Each row was made from one path, in order. Every step used is in the known rows, and no mark comes twice. Write each row's path.
In the rows, zero is written as 128.
Known rows:
rudun fase dovu lizeget kizusi: [129 142 129 133 161 139 163 155 200 133 148 121 139 105 114 152 144 169
 148 142 134 125 112 132 169 137 133 159 134 150 127 126 143 156 137 132
 127 129 109  99 105]
rudun lizeget kizusi dilat bazi: [118 149 147 120 144  98 164  88 142 110 130  77 146 148 202 135 129 140
 141 138  90 136 133 110  56 124 133 142 140 133 121 118 102  78 164 161
 175 114 126 103  83]
lizeget rudun fase dovu: [160 146 151 127 139 147 128 130 136 144 124 122 133 111  95 186 148 166
 161 157  75 127 138 140 149 128 153 125 145 131 130 132 125 174 127 118
 117 132 133 131 131]
rudun lizeget: [122 139 114 134 147 115 117 161 128 123 131 129 140 145 157 138 138 120
 133 123  88 121 143 128  87 131 149 142 129 121 127 115 131 121 106 122
 171 117 143 136  96]
dovu fase rudun: [124 138 103 134 129 150 120 122 110 114 137 140 154 128 115 113 141 151
 108 137 136 132 116 129 158 143 127 132 129 128 128 137 140 162 105 111
 116 162 119 141 130]
fase rudun lizeget: [124 153 105 135 169 121 129 149 104 127 122 154 137 144 161 149 149 143
 138 117  68 120 138 127 118 136 156 146 126 137 124 123 119 149 111 118
 162 148 125 157  97]
fase dovu lizeget: [122 129 120 135 142 127 113 174 192 137 138 162 140 121 153 110 139 143
 117 123 170 123 109 143 203 133 133 129 119 148 130 134 124 152 112 117
 132 127 120 138 123]
dilat kizusi: [137 124 120 129  85 148 146  84 124 127 110 105 122 122 149 113 127 109
 113 123 152 117 143 128  80 131 112 118 131 107 132 128 150 129  97 130
 111 125 114 139 114]
rumu fase dovu lizeget: [121 119 130 135 129  82 132 195 193 148 110 171 116 132 138 124 131 131
 122 141 171 126 107 144 252 138 124 156 120 144 134 133 124 145  91 110
 130 130 139 138 151]
rumu penu mopid: [131 126 152 130 126 166 118 152 110 125 134 109 133 121 159  75 127  87
 120 144 105 145 119 129 104 133 135 123 129 119 146 132 159  87 130 173
 129 127 117 134 118]
penu rumu fase: [136  87 128 125 116  82 131 145 114 152 127 172 107 138 104 116 112  94
 133 162 113 127 137 140 124 139 129 156 136 119 128 123 152 121 100 125
 130 131 147 131 154]
lizeget kizusi dilat: [ 98 134 142 119 131 134 145 154 125 119 155  87 136 124 124  90 130 138
 118 115 162 124 132 118 100 128 119 115 152 134 123 128 111  64 138 151
 131 122 130 108 128]
kizusi lizeget dovu fase: [151 119 116 141 122 109  31 134  94 101 150  92 139 130  99 140 116 154
 125 125 215 134  98 111 101 117 127 116 118 129 126 114 129 135 133 127
 107 128 134 149 139]
rudun fase dovu: [153 131 131 130 121 150 133 137 137 141 115 158 135 108 106 151 148 119
 148 154 103 122 139 144 164 117 160 147 145 131 128 137 133 169 102 119
 113 131 128 142 101]
penu rumu fase dovu: [143  85 143 125 125  72 143 142 129 170  96 206  99 140 103 120 120  93
 139 174 129 123 133 142 208 124 133 156 134 132 128 130 125 162  96 117
 121 143 154 143 161]
poseves bazi: [113 132 109 133 114 150 110 119 123 132 143 118 144 124 152 100 128 112
 109 141 137 113 133 137  43 134 154 111 151 111 133 132 125 132  94  96
 116 123 125 139 120]
dilat poseves bazi: [127 141 108 132  90 157 123  44 124 132 148 111 162 123 142 116 123 114
 105 119 126 114 136 132  78 138 166 113 145 101 136 130 125 149 110 105
 115 108 118 127 113]
dovu lizeget kizusi dilat: [ 97 138 129 124 146 124 136 177 199 108 181  91 143 120 137  89 129 167
 116 109 185 131 108 125 110 141 109 127 141 151 123 125 114  57 145 153
 146 113 109  93 138]
kufev dilat: [ 98 109 104 130  90 148 134 128 132 136 132 120 155 118 166 105 150  93
 127  73 122 120 128 151 103 133 132 118 162 109 130 133 125 129 124  95
 130 118 138 136 145]
dilat bazi poseves: [138 124 132 122 102 149 133 105 130 124 133 102 125 116 145 116 127 112
 125 145  88 136 141 124 112 102 144 121 135 101 131 134 155 125 132 134
 130 152 122 122  72]
rumu fase: [119 121 126 130  98  91 131 172 123 144 120 132 112 133 119 120 122  94
 122 130 133 123 139 135 147 135 127 145 136 111 133 129 147 107  90 114
 132 124 148 132 140]
dovu fase rudun lizeget kizusi: [ 95 156 101 137 179 120 169 119 111 115 135 103 151 153 131 146 141 181
 134 136 100 137 117 107 139 152 122 155 116 136 124 117 132 157 132 125
 159 156 126  99 119]
bazi dilat: [123 120 132 126 136 154 119 158 147 111 127 118 119 131 101  93 122 117
 119 126 115 119 142 149  94 129 139 121 111 111 129 137 104  63 110 111
 123 127 137 123  80]
lizeget dovu fase rudun: [144 135 100 132 136 152  53 112 111 116 152 108 148 128 108 129 137 160
 125 132 155 126 113 110 151 145 131 119 123 128 129 132 133 175 121 116
  98 166 115 148 142]
kizusi lizeget rudun fase dovu: [165 145 149 137 143 101 121 131  97 131 109 130 122 109  90 200 136 177
 163 146 108 122 119 136 142 103 155 118 139 146 124 119 107 168 135 124
 114 130 135 143 128]
rumu kizusi lizeget rudun fase dovu: [148 143 156 138 150  97 155 129  80 134 126 156 103 119  84 202 121 161
 172 165 119 140 122 134 147 113 142 121 128 152 127 128 113 166 170 129
 120 129 126 103 132]
poseves bazi dilat kufev: [135 127 122 124 129 162 120 171 142 114  98 111 123 133 128 100 120 121
 127 150 101 103 144 136  66 129 133 114 123  96 133 141  90  89  81  96
 117 107 145 119 122]
kizusi rumu fase dovu: [128 114 136 126 126 101 127 154 127 161  81 204  94 138 106 134 134  80
 115 121 132 125 142 134 250 118 119 141 113 130 128 133 144 169 115 108
 125 134 162 159 150]
dilat kufev: [139 121 122 125 101 159 122 197 131 131 120 123 138 123 147 121 129 109
 129 133 127 109 147 118 114 126 118 118 134 103 132 129 151 133  90 129
 126 103 136 129 171]
penu rumu kizusi lizeget dovu fase: [150  84 117 136 143  87  65 108  63 114 166 161 116 140  81 131  90 135
 144 172 205 151  99 109  85 127 114 129 107 142 122 111 133 149 174 144
 112 137 116 107 128]
rumu kizusi dilat bazi poseves: [139 125 152 115 120 132 153 108 115 114 135 132 117 126 132  95 120 102
 128 165 111 163 135 123 126  96 130 117 148 123 126 149 109  67 165 157
 140 153 120  99  63]
dovu lizeget: [123 125 108 134 126 135 107 183 190 119 173 129 143 116 153 105 131 144
 114 116 157 122 116 139 114 141 131 132 121 133 129 126 149 113 115 120
 143 116 112 126 120]
rudun fase dovu lizeget kizusi rumu: [127 138 124 127 180 151 149 153 183 138 139 164 128 105 104 161 146 150
 141 128 114 131 123 125 195 126 123 153 113 162 121 123 164 172 166 134
 128 124 113 107 106]
penu mopid: [133 106 136 128 134 140 107 140 120 137 148 129 130 126 140  91 132 118
 114 145  92 124 135 132  89 132 140 113 122 115 140 125 154 102 121 171
 129 123 125 136 127]
poseves dilat kizusi: [112 123 132 124  89 136 146  80 109 120 110 104 132 129 155 108 121 118
 104 100 142 107 141 139 103 139 111 121  97 128 127 132 127 148  92 157
 111 121 112 139 146]
kizusi rumu fase rudun lizeget: [123 145 109 130 170  81 128 163  91 146  93 204  97 157 130 170 140 102
 134 111  48 130 143 121 178 132 131 165 105 139 122 119 137 159 117 114
 170 148 147 168 135]
kufev dilat kizusi rumu: [117 105 101 123  81 161 151  50 125 144  87 143 123 118 170 126 144  70
 118  63 120 131 141 136 101 122  95 115 142 111 125 133 147 146 146 105
 118 115 126 151 147]
penu rumu: [137  92 121 126 127 133 117 133 120 137 151 164 132 126 122 103 124 108
 129 152 113 123 138 135  76 130 136 131 134 124 124 121 150 130 116 130
 124 129 125 130 133]

Write each row's path:
[120 148  92 139 165 117 122 130 105 110 121 145 156 152 139 148 150 159
 126 136  84 133 118 122 149 147 140 153 122 137 125 122 127 162 103 114
 164 158 129 141 105]
dovu fase rudun lizeget
[ 91 132 139 120 125 109 162 159 116 152 130 131  95 136  98 133 116  91
 119 111 132 128 144 113 160 136  99 144 111 117 127 117 177 123 140 126
 135 122 150 108 161]
lizeget kizusi rumu fase
[103 166 139 129 173 158 155 156 111 118 121 106 119 144 159 132 128  94
 138 105 107 146 137  98 116 132 117 150 111 138 124 108 162 118 166 136
 174 115 136 110  92]
rudun lizeget kizusi rumu penu
[123 119 124 135  79 104 162  46  85 129  97  72 123 119 166 166 130 151
 141  69 149 119 115 137  64 121 101  95 153 120 132 123 107 132 146 104
 116 114 127 135 183]
kufev dilat kizusi lizeget rudun
[129 123 137 119 113 138 145 207 119 118 123 154 126 133 139 101 122 100
 130 156 151 130 142 117 132 122 106 115 150 125 127 140 111  76 127 154
 136 102 131 108 167]
rumu kizusi dilat kufev
[113 130 140 115 120 152 154 194 143 122 131  83 140 125 134 105 128 138
 130 131 154 116 138 107 116 123  96 116 154 123 125 127 119  80 119 160
 125 104 137  99 187]
lizeget kizusi dilat kufev
[108 155 136 124 146 114 163  80 135 114 139  80 157 146 123 134 127 140
 130 106 112 133 132 111 119 138 143 140 144 128 122 108  97  82 156 160
 175 101 134  97 103]
rudun lizeget kizusi dilat poseves
[133 138 140 133 151 128 116 166 203 138 146 122 137 121 147 143 140 190
 128 122 143 116 112 138 192 142 128 114 123 146 133 132 119 169 132 114
 132 125 122 123 166]
fase dovu lizeget rudun
[134 133 104 141 148 107  76 119  44 112 150 145 121 137  99 147 111 153
 133 143 193 144  95 103 131 129 121 116 102 149 127 128 115 160 160 129
 100 164 107 123 144]
rumu kizusi lizeget dovu fase rudun
[131 134 140 127 154  85 115 174 192 153 117 174 100 135 115 169 132 151
 125 119 132 128 119 135 252 139 104 130 107 152 128 129 137 179 142 107
 139 123 145 136 197]
kizusi rumu fase dovu lizeget rudun
[112 140 146 125 142 126 162 102 204 128 145 114 158 122 121 107 129 169
 113 109 192 132 102 126 224 138 127 126 134 153 126 125  93 119 157 159
 136 112 115  92 133]
fase dovu lizeget kizusi dilat poseves
[137 142 143 123 174 126 150 168 205 121 141 127 143 105 104 133 146 172
 145 152 143 135 107 136 191 127 129 155 154 165 120 130  99 104 136 150
 132 127 112 112 110]
rudun fase dovu lizeget kizusi dilat
[154 132 110 138 156 124  46 136 133 109 149  88 155 151 127 153 133 147
 138 138 140 136 123 112 106 148 137 148 118 123 127 108 135 147 128 120
 158 129 142 133 100]
rudun lizeget dovu fase
[ 96 159 133 128 152 172 145 178 170 113 157 105 127 117 156  95 120 114
 118  96 167 145 112 108 137 141  95 137 108 148 128 123 180 113 175 142
 145 111 103  97 125]
dovu lizeget kizusi rumu penu
[152 124 120 137 127 106  36 139  88 121 148 100 120 122 124 142 115 133
 136 111 187 118 118 112  76 107 142 101 117 128 127 112 121 119 134 131
 107 121 129 161 125]
kizusi lizeget dovu
[184 137 151 134 124 107 156  60  95 130  78 113 105 110 104 214 125 172
 164 146 122 122 125 130 126 103 130 118 135 142 129 123 113 172 123 132
  97 129 119 145 128]
dilat kizusi lizeget rudun fase dovu
[110 140 143 137 130  94 141 143  64 127 156 123 105 135 113 153 108 159
 139 133 159 140 123 121  81 119 121  95 121 133 130 122 124 121 166 132
 130 117 123  94 158]
rumu kizusi lizeget rudun
[ 93 129 148 122 141 102 174 149 126 171 101 164  88 139 101 134 128  99
 121 122 142 129 136 118 240 123 101 140 107 130 127 129 153 161 141 119
 116 131 159 117 168]
lizeget kizusi rumu fase dovu
[125 131 125 126 113 163 133  88 145 111 135 110 140 129  76 109 117 113
 115 105 106 124 142 144 129 133 156 122 106 100 131 132 104  78 124 120
 128 112 133 115  81]
bazi dilat poseves
[137 130 122 129 114 155 146  51 131 114  95  97 104 128 134 100 112 117
 112 144 122 109 139 144  34 134 126 111 120 101 133 143  87  80  87  99
  99 127 119 129  84]
poseves bazi dilat kizusi
[151 134 104 141 139 109  45 114  69 105 145 120 138 129 106 154 123 173
 127 123 189 131  95 111 135 121 127 114 109 139 124 124 116 165 136 122
  96 162 118 164 133]
kizusi lizeget dovu fase rudun
[150 119 113 131 117 158  38 123 140 115 162  84 149 129 101 122 128 137
 119 136 186 130 120 111 119 142 129 122 124 116 131 123 146 147 123 118
 110 137 131 126 127]
lizeget dovu fase
[165 113 140 131 149  91 142 114  60 125 157 168 105 122  68 191 104 156
 181 184  85 147 125 126  38 120 136 136 136 147 119 110 138 135 177 146
 127 125 111  91 132]
penu rumu kizusi lizeget rudun fase
[119 135 111 124 135 110 127 156  93 150 108 199 100 136 108 138 135  95
 116 109  89 126 140 126 184 127 122 143 113 130 126 135 151 157 119 113
 127 154 139 172 160]
kizusi rumu fase rudun
[108 123 137 120  86 141 123  87 103 119 135 110 158 135 199 111 120 117
 112 119  93 118 133 135  87 133 139 124  95 127 126 137 128 161 133 159
 125 116 108 136 123]
poseves dilat bazi
[133 132 125 137 119 110 135  60 100 101  82 101  94 131 121 115 102 132
 115 137 156 115 115 142  15 109 128 110 110 117 130 132  68  72  95 102
  94 125 124 143  76]
poseves bazi dilat kizusi lizeget
[127 136 146 132 137  78 130 180 195 153 122 131 113 133 127 161 130 173
 134 133 149 119 111 140 235 148 119 141 123 142 136 132 118 159 113 107
 134 128 140 117 184]
rumu fase dovu lizeget rudun
[138 122 131 122 130 161 127 205 155 114 101 119 120 131 111 109 125 119
 132 132 105 109 153 133 118 127 120 118 111 101 131 139 110  73  88 120
 127 107 149 126 135]
bazi dilat kufev
[119 134 157 112 123 140 162  97 133 112 145  59 129 119 128 100 128 135
 126 143 111 142 130 110 120 100 123 121 153 120 124 135 117  66 160 166
 129 154 127 101  84]
lizeget kizusi dilat bazi poseves
[113 131 119 131 140 154 116 129 139 115 132 114 122 132 119  86 122 120
 112 145 111 115 134 151  45 130 153 116 120 111 131 143  81  74  98  88
 114 128 133 123  87]
poseves bazi dilat
[119  96 124 125  82 105 177  62 128 178  39 183  96 132 152 144 140  58
 124  80 130 125 132 144 237 121  88 137 137 120 132 142 124 174 119  91
 113 132 160 162 171]
kufev dilat kizusi rumu fase dovu
[110 120 131 119 105 153 126  73  97 124  97 146 120 128 143 114 124 100
  94  84 122 112 153 130 122 131  97 117  80 134 121 127 148 161 120 159
 110 118 114 153 150]
poseves dilat kizusi rumu
[138 120 152 125 144 171 101 143 102 125 128 149 119 123 151  84 127  66
 108 125  96 156 132 120 120 124 122 116 110 132 138 129 176 105 152 176
 137 123 120 149 114]
kizusi rumu penu mopid
[141  87 147 113 108 110 149  70 113 126 146 187 128 138 167  90 107  94
 138 192 107 150 129 127  64 123 129 120 142 134 119 139 109  95 177 166
 143 125 104 100  99]
penu rumu kizusi dilat bazi
[108 140 145 119 109 145 162  77 136 118 153  76 155 124  99 101 122 136
 114  96 153 129 132 113 138 135 130 113 148 119 128 124 114  77 158 159
 132 106 124  93 127]
lizeget kizusi dilat poseves
[117 107 118 124  85 155 148  72 137 130 120  95 146 113 176 113 145  96
 134  96  77 136 131 141 118 102 139 124 165  99 132 141 134 130 142 107
 134 149 132 132 100]
kufev dilat bazi poseves
[161 147 137 125 122 158 119 130 134 126 156  90 137 105  91 183 138 157
 157 141  65 126 146 133  64 135 150 128 151 118 130 125 148 141 127 122
 129 120 123 123 123]
lizeget rudun fase
[130 140 122 126  94 146 109  51 124 117 135 114 168 123 130  91 122 117
 101 124 133 117 127 129  86 131 161 105 163 117 129 134  79  95 118 124
 123 108 121 138 116]
kizusi dilat poseves bazi
[114 111  98 125  86 115 180  49 101 159  56 174 100 128 153 147 144  73
 126  66  85 126 134 138 180 135  92 141 140 120 128 145 133 166 122  94
 114 150 132 174 189]
kufev dilat kizusi rumu fase rudun
